In the rows, zero is written as 128.
Known rows, with every way that one mark hangs from another
K703[K42 K296 K614]: 92	164	138	142	101	51	132	132	81	110	127	104	151	118	140	160	141	148	132	120	131	151	116
K482[K296[K896[K703[K42]]]]: 135	127	140	165	100	91	150	140	98	132	111	88	121	75	152	123	159	178	148	123	116	125	139
K614[K896[K482[K296] K703]]: 119	153	151	170	131	122	157	140	104	144	64	84	84	88	152	127	109	199	139	123	140	147	150
K614[K896[K482[K296]]]: 125	143	151	156	136	125	130	161	111	143	87	99	82	80	147	135	114	191	156	105	162	128	148
K296[K896[K703[K614]]]: 142	152	139	175	120	93	182	135	99	123	123	83	129	119	153	120	151	130	113	153	100	132	124
K614[K896[K703[K42 K296]]]: 100	181	156	154	89	61	128	117	83	113	82	87	142	97	134	152	109	179	144	128	115	157	133
K703[K42 K296 K614 K896[K482]]: 113	161	117	141	133	61	151	142	95	118	115	114	143	125	143	121	121	177	144	118	118	144	122
K42[K896]: 149	124	133	143	131	147	122	123	133	139	135	127	114	150	118	130	124	140	118	131	133	128	122
K42[K703]: 132	131	113	109	122	112	117	111	126	146	150	102	105	140	128	134	137	125	130	116	129	135	111
K896[K482 K703[K42]]: 120	144	121	153	141	110	164	125	106	121	115	104	124	119	151	117	117	174	127	130	120	163	128
K296[K896]: 154	124	137	150	131	115	138	151	129	131	140	117	124	107	135	118	150	126	138	134	118	111	128
K614[K896[K703[K296]]]: 106	178	154	153	100	84	141	114	103	123	70	93	128	117	128	150	109	164	127	138	113	157	134
K896[K482]: 129	132	124	143	160	132	152	144	129	133	128	124	107	128	137	122	122	149	123	125	139	141	127
K42[K703[K614] K896[K482[K296]]]: 136	135	119	152	138	112	141	134	105	168	140	71	58	143	149	143	147	180	120	102	162	147	115
K296[K896[K482[K703[K614]]]]: 145	131	133	155	135	93	166	176	80	135	143	85	101	98	165	123	153	136	100	131	133	137	120
K703[K42 K296 K614[K896]]: 98	182	162	156	92	46	117	142	68	107	107	87	148	90	142	166	122	157	156	114	136	141	128
K614[K896[K482[K296 K703[K42]]]]: 118	129	147	136	102	94	104	166	66	138	101	85	96	49	160	140	121	199	148	96	164	139	148
K703[K42 K614[K896[K482]]]: 124	164	154	163	137	88	139	155	77	113	123	85	122	86	161	137	107	162	162	115	148	136	133
K614[K896[K482[K703]]]: 135	138	143	131	125	118	121	159	88	134	110	98	97	89	150	131	106	156	121	123	147	143	137
K482[K703[K42 K296 K614] K896]: 99	156	146	138	72	31	115	156	48	119	116	70	142	73	138	148	149	145	121	124	138	139	123
K614[K896]: 135	147	150	139	117	123	110	138	115	124	108	112	126	102	130	134	107	138	152	124	131	120	140
K482[K296 K703[K614]]: 109	121	132	125	88	97	128	145	74	141	115	94	107	92	152	149	150	145	102	117	145	138	132
K703[K296 K896]: 122	144	115	114	118	97	121	120	133	132	101	138	145	139	113	120	124	150	132	131	106	128	127
K703[K296 K614]: 97	163	135	144	114	70	146	133	97	125	117	109	134	134	134	157	141	134	114	129	127	147	118

Rows
99	179	147	171	99	59	167	130	84	123	81	70	133	117	132	135	137	144	113	149	115	147	126 -> K482[K896[K703[K296 K614]]]
140	114	111	92	95	102	97	129	96	124	129	124	153	103	135	105	120	144	135	121	108	120	132 -> K482[K703[K42 K896]]
120	158	141	150	127	89	132	147	85	155	113	56	66	93	161	148	131	178	152	95	162	137	129 -> K42[K703[K614[K896[K482[K296]]]]]
129	148	137	166	148	79	164	164	123	135	120	110	103	112	138	131	151	163	124	126	130	142	120 -> K703[K296[K896[K482]]]
118	156	127	169	151	112	195	125	98	127	108	93	110	138	157	120	122	151	102	145	121	162	124 -> K896[K482 K703[K614]]
108	187	142	147	127	55	140	138	83	142	116	61	86	124	150	159	126	165	136	107	146	162	111 -> K42[K703[K296 K614[K896[K482]]]]
124	161	141	179	146	62	181	169	99	129	127	94	107	115	150	138	159	156	119	130	133	144	116 -> K703[K296[K896[K482]] K614]
122	163	126	139	109	73	126	109	100	148	144	79	98	170	126	165	147	143	105	119	135	158	97 -> K42[K703[K296 K614] K896]
114	154	159	168	122	83	133	167	70	127	102	79	104	63	166	144	123	193	169	101	162	132	143 -> K703[K42 K614[K896[K482[K296]]]]
114	112	125	123	110	98	123	159	82	142	119	103	99	72	156	135	140	189	127	98	160	148	136 -> K896[K482[K296 K703[K42]]]
122	151	151	128	80	75	103	147	47	112	125	79	140	72	157	149	119	140	138	118	139	133	133 -> K482[K703[K42 K614[K896]]]
132	123	138	122	86	86	96	152	77	125	130	90	137	65	135	117	136	136	134	123	137	117	132 -> K482[K703[K42] K896]
128	147	102	94	110	81	109	106	131	150	123	112	121	151	117	124	132	148	135	114	104	134	111 -> K42[K703[K296 K896]]
132	165	137	145	139	93	138	140	91	140	130	61	88	117	156	141	119	147	143	112	146	144	118 -> K42[K703[K614[K896[K482]]]]
123	135	124	133	134	104	156	152	80	133	133	98	105	118	160	131	133	138	92	128	145	155	122 -> K896[K482[K703[K614]]]
117	137	111	93	81	65	98	129	88	124	115	123	156	106	126	125	128	160	126	120	107	137	124 -> K482[K703[K42 K296 K896]]
108	150	150	173	86	74	148	140	69	125	89	58	128	68	150	122	144	172	149	127	131	125	143 -> K482[K296 K896[K703[K42 K614]]]
124	149	112	129	149	100	146	137	136	136	100	135	122	138	125	112	115	174	132	125	118	142	126 -> K703[K296 K896[K482]]
134	134	102	124	136	102	140	131	109	162	119	87	83	127	149	111	137	174	143	102	135	129	122 -> K42[K703[K614 K896[K482[K296]]]]
117	163	139	170	138	74	150	141	88	127	130	98	115	137	142	152	134	182	120	120	147	164	112 -> K703[K42[K896[K482]] K296 K614]
129	149	154	129	90	96	114	145	65	123	115	82	124	90	151	146	116	126	117	130	137	131	133 -> K482[K703[K614[K896]]]
138	153	138	188	141	79	195	151	83	116	130	76	124	101	170	112	146	163	130	137	112	146	122 -> K296[K896[K482 K703[K42 K614]]]
114	127	145	140	71	66	110	164	51	132	112	65	122	45	150	132	155	156	137	113	155	117	140 -> K482[K296 K703[K42 K614] K896]
129	161	142	131	106	90	114	125	87	134	132	67	106	118	145	149	122	126	149	115	135	128	120 -> K42[K703[K614[K896]]]
105	141	121	124	123	82	141	147	98	139	113	113	102	118	139	146	135	164	89	123	143	170	120 -> K896[K482[K703[K296]]]
146	143	98	120	149	106	147	124	114	146	140	94	102	150	146	102	125	143	134	118	118	134	112 -> K42[K703[K614 K896[K482]]]
135	118	143	146	88	82	137	167	73	144	126	82	104	74	160	139	173	145	112	121	138	119	132 -> K482[K296[K896] K703[K614]]
